Each row was made from one path, in order. Every step used is in the known rows, and no mark comes twice. Write each row's path.
Known rows
n s: [ 41  11   9  19 -24 -24 -41  -1  25   1 -15 -82  66 -37  -1  -3  14  66
  19 -73]
k j: [ 58 -31   7  -1  16 -22 -30   3  41  25 -11 -49  36  -4  -8  23  14  29
  10  -5]
s k: [ 45  -6 -11 -26   3 -11 -45 -23   7  16   0 -57  37 -13 -20  -2  25  23
  25 -41]
t j k: [ 13  -7 -46  11 -12 -38 -18  -1  51 -29  -6 -73  47 -46 -41  -1  29  27
  35  -8]
n j x s: [-26  44  16  10 -45 -70   1  -8  13  11  10 -74  35 -89  -3  31  18 -14
  -2 -74]
k j t: [ 35  -5  19  -7  45 -28 -14 -13  53  30  29 -42  21  -2   1  21  -1   8
  12  10]
x s: [ 17  29  -2  14   5 -31 -52  -8  17  23 -10 -88  31 -50  -6 -16  32  29
  15 -56]
k j n: [ 20  -2   1 -17  40 -18 -24  11  40  31  -2 -54  35  -1  -6  10   2  -2
 -22  -3]
k j t s x: [ 39  10  44  14  -5   5  12  -3  64   8  58 -11  36  18  21  43  -7  12
  21  -6]
n s k j x: [ 37 -19  35 -34 -40 -27   5   9  27  17  13 -37  60 -21  11  40  -3  12
  18 -59]
s n: [ 31  -6 -31   2  11 -17 -44 -23  14  21  -3 -55  52  21   0  -1  31  14
  -9 -22]
t s x: [ 48  22   4  30 -41   9 -15  -1  28  -9  16 -39  48   1   2  23  13  38
  21 -51]
s x: [ 74  11 -20   9  -7 -19 -44 -12  27   0   9 -49  36   9  -8  22   9  35
   8 -24]
n j t: [ -2  31  19   8   1 -50 -15 -39  34   3  30 -59  39 -51  -8  27   7   2
   2 -29]
t j n s: [  9  21  -8  10 -45 -28 -20  18  36 -28 -19 -95  98 -34 -19   7  -8  56
 -10 -72]
t s: [ 22  15   6  28 -21   7 -15   1  24   8  -1 -64  45 -34  -9   0  28  36
  30 -61]
k j t s: [ 12   5  44  13  11   2  12  -3  57  23  36 -32  32 -11  10  20   6  13
  25 -15]
j n: [  9  36 -23  -8  32 -21 -34  -1  19  20  -5 -76  35 -14 -17 -15   9   5
 -22 -30]
k j n s x: [ 42  10  28  -3  -8 -17 -23  16  47   1  13 -43  75  15  19  32 -19  34
 -27 -28]
t j n: [ 15  17 -35  -3  -8 -30 -20  10  34 -12 -12 -86  61 -19 -37  11   2  22
 -17 -33]
n s x: [ 66  16   8  19 -38 -19 -40  -5  27 -14   3 -60  71  -9  10  22   0  67
  11 -65]

Which path is each row?
[-12  15 -32   0 -47 -51  -3   2  24   2   2 -68  62 -13  -4  27  21 -11
  -7 -53]
t j x s n
[ 44 -14  -1 -11   2 -41   9  16  41  34  10 -37  20 -10  -6  40   0 -11
   2 -18]
k j x
[ 22 -15  10 -48  31 -10 -30  -4  26  29   8 -41  41   7  -8   8   4 -12
 -14  -6]
s k j n
[-18  15   2   3   4 -44 -17 -53  28   9  34 -44  57  -7  10  26  16 -11
 -20 -14]
s n j t
[ -4  -3   5 -14  -1 -42  -3   3  31  46  16 -38  33   9  23  26  24 -35
 -20 -20]
k j x s n
[  2  19  -1   3 -42 -61  12  -9  17   5   9 -59  37 -61 -11  50   8 -14
  -4 -52]
n j x
[ 28 -20  30 -27   3 -20 -50 -12  24  28   3 -50  36 -28   3  10  24  15
  22 -31]
x s k j
[ 15 -16  30 -25 -36   4  33  13  28  24  26 -17  36 -14   6  40  11 -19
  28 -46]
t s k j x
[  2  18 -13   8  10 -27 -58 -22  11  28  -3 -70  49  -3  11 -15  42  13
 -10 -41]
x s n
[-60   5   1  27 -40 -14   5 -30  32 -16  19 -39  71 -39   6   9  52 -10
   7 -25]
t s n j k
[-25  22  48  -2 -42  -8   7 -43  23  -7  47 -40  53 -51   2  28  15  -7
  30 -61]
n j t s k
[ -7   8  27 -43  26 -18 -38  -2  23  35  12 -55  40 -18   1  -5  14 -16
 -14 -24]
x s k j n
[ 38 -19  29 -37  36 -16 -19 -28  42  31  41 -26  25   6  -1  20   3  -2
  24   7]
s k j t
[-65  24  -8  12 -12 -53 -32 -38  26  -2  10 -61  55 -57  10  -4  58 -17
  -6 -19]
x s n j k
[ 33 -36  35 -11 -27  18  -7   1  27  16  10 -28  48  -9   0  23  23  21
  35 -40]
t s k j
[  0  28  25 -13  -5  14  -5 -30  25  12  47 -41  39 -18  -1  -2  17   1
  38 -51]
j t s k
[  6  30 -17   8 -53 -57   3  15  31  -4  -1 -85  45 -56 -24  26  11   5
  18 -67]
t j x s
[  3  15 -12 -25 -60 -46  -1   1  15  -5  11 -71  49 -50 -25  27  14  -3
  24 -70]
t j x s k
[ 57 -47  12 -34  10  -9 -40 -12  26  21   4 -35  38   0  -8  24  16  19
  24 -10]
s k j
[  7   8  44 -32  32 -24 -33 -27  38  33  42 -43  24 -22  10   4  13  -6
  23 -14]
x s k j t
